What can hang from each mark
vuron: koraz suvi
manu: filik zoso
filik: manu rorup
kega: namu
zoso: manu
guzoku: rorup
suvi: vuron
namu: kega rorup
rorup: filik gadi gakuv guzoku vuron
gadi: rorup

(in the rows, 128 means zero)
Known rows, with every way that one mark hangs from another
namu(kega rorup(gadi guzoku vuron)): [ 97  59 135 115  97  94 155 115 105 100 102 148 102 143 126  74 177 117
 130 182 143 113 113 128 148 134]
manu(filik(rorup(gakuv)) zoso): [116 183 136 112 191 105 137 132 166 137 151 101 179 110  92 181  99 116
 122 156 148 121 111 124 154 146]
gadi(rorup(filik(manu) gakuv guzoku)): [128 113 141  90 145 128 132 167 100 109 114  95 130 123  82  93 118 130
  60 107 159  98 113 106 139 121]
kega(namu(rorup(filik gadi vuron))): [166  62 144 141  68 109 118 100 126 134  91 152 106 117 100  78 170 165
 135 139 164 119 103 122 148 111]
guzoku(rorup(gadi gakuv vuron)): [148 133 150 105  59 117 117 133 167  91  90 141 129 126 140  82 149 154
 136 166 152 102 109 117 133 153]
gadi(rorup(guzoku vuron)): [114  91 146 131 141 100 147 130  73  76 116 127 159 140  67  79 139 109
 107 154 170  94 109 132 125 124]
guzoku(rorup): [143 181 151 124 124 100 142 145 127  93 107 117 165 125 127  96 110 100
  94 136 150 121 100 106 116 113]
filik(manu rorup(gadi gakuv)): [107  91 146  48  87 116 144 158 170 117 111  92  98  99 145 117  93 121
  74  97 149 102 108 124 140 180]
kega(namu(rorup(filik gadi gakuv))): [163  80 139 105  81 135 106 124 163 150  91 121 102 100 125 101 187 168
  87 134 145 126 100 102 158 129]
manu(filik(rorup(vuron)) zoso): [117 164 141 149 182  79 149 108 130 122 151 132 181 126  68 158  82 112
 166 158 167 113 113 146 143 126]
rorup(gadi gakuv vuron(koraz suvi)): [109  97 155 100   4  99 124 157 168  93 114 143  86 114 186 117 145 167
 151 130 154 102 113  97 123 157]
rorup(guzoku): [ 93 117 150 120 136 105 161 135 100  96 101 117 150 126 113  98 144  80
  66 120 165 113 108 115 131 119]
namu(rorup(filik gadi guzoku vuron)): [117  46 141 131  70 113 147 105 102 121  88 162  97 135 112  80 191 159
 136 144 165  97 117 142 147 109]
kega(namu(rorup(vuron))): [162  91 146 137 124  93 128 115 104 115 115 141 138 103 106  74 131 122
 106 148 149 132  91 125 132 112]
zoso(manu(filik(rorup(gadi)))): [105 131 145 110  95  98 144  89 154 139 110 114 162 124 144 184 136 108
 141 140 158 107 119 148 140 157]
namu(kega rorup(filik gadi)): [124 113 134 116  81 103 144 131 127 147 117 121  92 126 124 112 170 133
  95 159 142 115 104  96 143 100]
gadi(rorup(filik guzoku)): [118 114 143 134 141 116 146 138  81 103 111 107 150 143  61 102 150 117
  82 126 174 100 111 111 132  99]
filik(rorup(gakuv vuron)): [109 115 147  97 100 101 144 136 150 109 130 114 111 107 109 119 106 129
 119 146 166 106 105 119 133 143]
filik(rorup(gadi vuron(suvi))): [ 90  71 159 108  47  84 140 124 161 100 117 137  98 113 126 111 111 140
 168 129 163 112 117 132 121 156]
filik(manu rorup(vuron)): [113 108 151  97 117  79 162 142 114 101 131 115 117 108 106  98  46 103
 109 100 167 105 105 136 120 136]
rorup(filik(manu) vuron): [135 132 153 130  95  90 147 142  96 122 117 131 112 112  94  85  80 127
  89  99 177  99 107 112 122  86]
rorup(gadi): [112 113 153 107  76 108 146 132 133 117  97 116 132 112 134 107 153 106
  64 122 161 102 103 113 132 137]
kega(namu(rorup)): [156 105 144 123 142 100 132 128 112 124 114 116 147  97 118  92 134 104
  68 129 139 141  88 112 134 117]
vuron(koraz suvi): [105 146 157 119  69  81 149 167 127  93 135 116 122 113 177 128 107 109
 108  98 151 122 105  84 104 117]
kega(namu): [141 129 154 130 134 100 132 132 125 109 103 105 159 107 105  96 122  86
  63 114 164 135  92  96 132 123]
namu(kega rorup): [120 144 135 112 139  85 155 146 105 128 140 110 122 114 129 106 129  92
  67 165 127 128  94  97 129 101]
suvi(vuron(koraz)): [100 149 139 108 101  80 162 156  93  81 108 111 127 114 181 132 107  98
  86 107 163 121 107 101 130 126]
rorup(filik(manu)): [131 148 152 114 113  99 150 154 104 130 116 106 122 106 109 105  82 108
  50  82 167 108 103 101 123  89]
filik(rorup(gakuv guzoku)): [ 82 101 144  82 137 117 157 142 145 100 112  99 125 122 117 120 131 102
  92 127 161 115 113 118 143 156]
filik(manu(zoso) rorup(gakuv guzoku)): [ 91 111 136  68 172 107 157 167 136 105 128 108 154 120 110 131  61  86
  97 115 159 121 113 130 156 165]
rorup(filik gadi guzoku): [ 97  86 148 123  79 123 151 121 119 116  76 128 117 140 110 101 182 123
  95 111 181 100 118 114 145 117]
kega(namu(rorup(gadi guzoku))): [129  40 142 111 118 119 135 111 121 105  77 130 135 121 128  72 186 112
  95 129 145 131 105 133 152 154]
manu(filik): [121 185 152 143 167  98 143 115 121 128 125 102 166 107 108 134 135 103
  75 130 148 110 105 116 126 107]

Rows
[ 81  99 144 112 112 106 154  81 140 124  94 121 166 142 138 169 157 101
 157 138 163 108 129 159 149 166]
zoso(manu(filik(rorup(gadi guzoku))))
[ 99 146 158 148 134  73 140 105 149 112 146 122 134 109 100 137  95 139
 177 137 151 121 120 132 116 125]
manu(filik(rorup(vuron(suvi))))
[111 105 138  52 114 110 141 165 170 123 124 110 136 107 129 141  70 108
  97 118 152 110 107 127 155 182]
filik(manu(zoso) rorup(gadi gakuv))
[ 93  92 140 104 162  81 169 145 100  88 129 141 157 135  87 110  43  83
 143 118 177 114 115 154 145 146]
filik(manu(zoso) rorup(guzoku vuron))
[105  74 147 117  54 131 133 120 141 112  77 146  95 135 106  90 191 164
 127 143 182  92 122 118 154 129]
rorup(filik gadi gakuv guzoku vuron)
[130 114 149  78  65 127 128 155 153 138  97 107  93 102 137 107 125 144
  54  97 159  97 108 100 141 130]
rorup(filik(manu) gadi gakuv)
[155  75 142  88  93 129 110 130 160 129  93 117 118  92 144  92 175 141
  76 145 132 128  95 111 152 157]
kega(namu(rorup(gadi gakuv)))
[138 168 140  98 134 112 130 175 132 142 129 118 145 102 104 132  73 116
  64 114 164 114 103  94 148 107]
rorup(filik(manu(zoso)) gakuv)
[ 93  73 134  99 114 104 159 129 112 110 103 123 111 138 138  91 184  99
  91 165 134 120 110 117 148 137]
namu(kega rorup(gadi guzoku))
[161 175 148 134  87 113 119 138 149 109 106 138 126 128 105  92 129 164
 140 157 167 108 109  99 129  97]
guzoku(rorup(filik gakuv vuron))
[ 87  82 148 132 127 102 155  81 138  98 100 129 132 143  94 120 158 133
 174 137 167  98 129 162 147 162]
manu(filik(rorup(gadi guzoku vuron)))
[143 148 149  90  76 125 120 147 175 103  88 117 138 120 151  99 153 136
  98 149 142 109 106 102 134 155]
guzoku(rorup(gadi gakuv))
[ 90 148 138 136 216  96 162 114 127 113 134 116 195 139  77 161 107  86
 143 141 161 122 121 145 154 139]
manu(filik(rorup(guzoku)) zoso)
[172 101 141 132 106 116 109 122 132 139 113 137 107 100  97  86 153 169
 111 152 155 127  98 104 146 100]
kega(namu(rorup(filik gakuv vuron)))
[ 83  80 148 121 123  91 169 120 109  85 111 129 127 137  91  99 114 101
 137 131 179 108 115 141 134 137]
filik(rorup(guzoku vuron))
[116 155 144 117 114  96 133  97 154 136 131 126 155 115 128 173 117 130
 160 170 160 108 116 141 138 142]
zoso(manu(filik(rorup(gakuv vuron))))
[119 127 145 145  89  72 133 136 116 133 145 146  85 117 111  98 123 150
 150 168 141 133 109  93 120  72]
namu(kega rorup(filik vuron(suvi)))
[112 112 141  94 149 128 136 155 109  92 117  97 154 125  94 100 153 111
  57 148 151 102 107 110 137 143]
gadi(rorup(gakuv guzoku))
[109  91 154 151 103  96 131 133  90  93 122 141 132 138  64  86 135 149
 151 140 173 107 120 115 118  95]
gadi(rorup(filik guzoku vuron(suvi)))
[152 169 150 118 101 107 123 144 146  92 109 134 143 120 125  86 118 139
 124 168 153 111 104 108 124 126]
guzoku(rorup(gakuv vuron))
[ 89 117 146 140 136  86 157  78 111 111 115 139 173 142 109 156 124 101
 181 155 172 111 126 161 138 136]
zoso(manu(filik(rorup(guzoku vuron))))
[153 134 152 143  51 105 127 118 143 104  85 151 123 144 107  84 148 161
 159 144 175 101 114 118 129 109]
guzoku(rorup(filik gadi vuron))
[ 97 111 134 113 157  94 163 138  92 110 123 115 125 132 124  94 151  82
  81 163 133 130 105 109 138 111]
namu(kega rorup(guzoku))
[164 113 143 140 125 109 127 123 113 142 112 118 132 105 101  97 143 131
  80 120 154 137  94 103 138  88]
kega(namu(rorup(filik)))
[128 123 136 119 179 106 146 164  73 109 127 119 182 141  54 111  80  99
  86 113 170 106 112 123 144 109]
gadi(rorup(filik(manu(zoso)) guzoku))
[118 126 138 102 117  68 170 168 112  87 152 131 140 132 129 138  18  97
 150  99 173 107 107 128 131 144]
filik(manu(zoso) rorup(vuron(koraz)))
[ 89 108 139  89 180  91 172 158 109  97 127 116 166 130  97 124  50  64
 104 103 166 123 113 140 146 150]
filik(manu(zoso) rorup(guzoku))
[109 168 146 124 135  88 151  99 133 139 131 107 177 118 130 185 107  92
 130 139 157 117 114 140 129 130]
zoso(manu(filik(rorup)))
[151 144 143  88 127 121 124 174 115 127 132  88 128 105  89 109  96 138
  46 108 154  95 102  97 128 112]
gadi(rorup(filik(manu) gakuv))
[133 101 148  95  50 118 125 142 145 128  96 132  84 108 120  89 123 164
  95 113 170  89 111 110 141 127]
rorup(filik(manu) gadi gakuv vuron)
[162  77 143 127  85 118 121 115 134 144  92 126 115 111 113  95 174 146
  96 121 153 127  99 111 148 115]
kega(namu(rorup(filik gadi)))
[151  88 152 117  99  98 102 134 149 117 124 140 114  83 132  81 130 158
 132 157 130 144  98 107 129 130]
kega(namu(rorup(gakuv vuron(suvi))))
[107 122 129 108 135 117 144 146 121 135 120 114  96 130 117 104 173 129
  89 168 139 126 110  88 153  98]
namu(kega rorup(filik gakuv guzoku))
[105 131 149 116 129 104 150 101 160 126 116  97 137 118 114 151 139 122
 118 122 152 103 115 138 139 155]
manu(filik(rorup(gadi)))
[152  72 144 109 101 113 128 119 133 124  94 123 131 102 133  88 162 120
  80 130 138 129  94 122 143 143]
kega(namu(rorup(gadi)))
[149  87 151 140  76  76 125 141 120  95 131 147 114 109 162  96 115 145
 160 122 140 142  99 106 116 122]
kega(namu(rorup(vuron(koraz suvi))))
[108 100 133 144 124  92 156 121  85 120 121 146  99 146  90  84 154 128
 132 171 157 119 112 110 142  79]
namu(kega rorup(filik guzoku vuron))
[ 75  63 147  93 102 110 166 122 138  94  91 111 121 137 120 112 150  99
 114 114 169 107 118 138 144 167]
filik(rorup(gadi guzoku))
[132 131 136 142 107  82 148 129  98 138 137 136  95 129  96  95 135 136
 119 173 153 117 103  99 133  70]
namu(kega rorup(filik vuron))
[142 151 141 113 118 102 129 162 124 134 130 143 137 109  89 116  69 137
 106 133 175 105 106 107 147 103]
rorup(filik(manu(zoso)) gakuv vuron)
[116 116 142 135 141  92 154 143  82 109 113 155 154 138  73  98  79 107
 125 117 187 109 116 127 147  97]
rorup(filik(manu(zoso)) guzoku vuron)
[103  78 150 106  67  94 154 117 145 103 109 129 109 124 110 109 125 125
 138 133 175  96 110 139 133 153]
filik(rorup(gadi vuron))
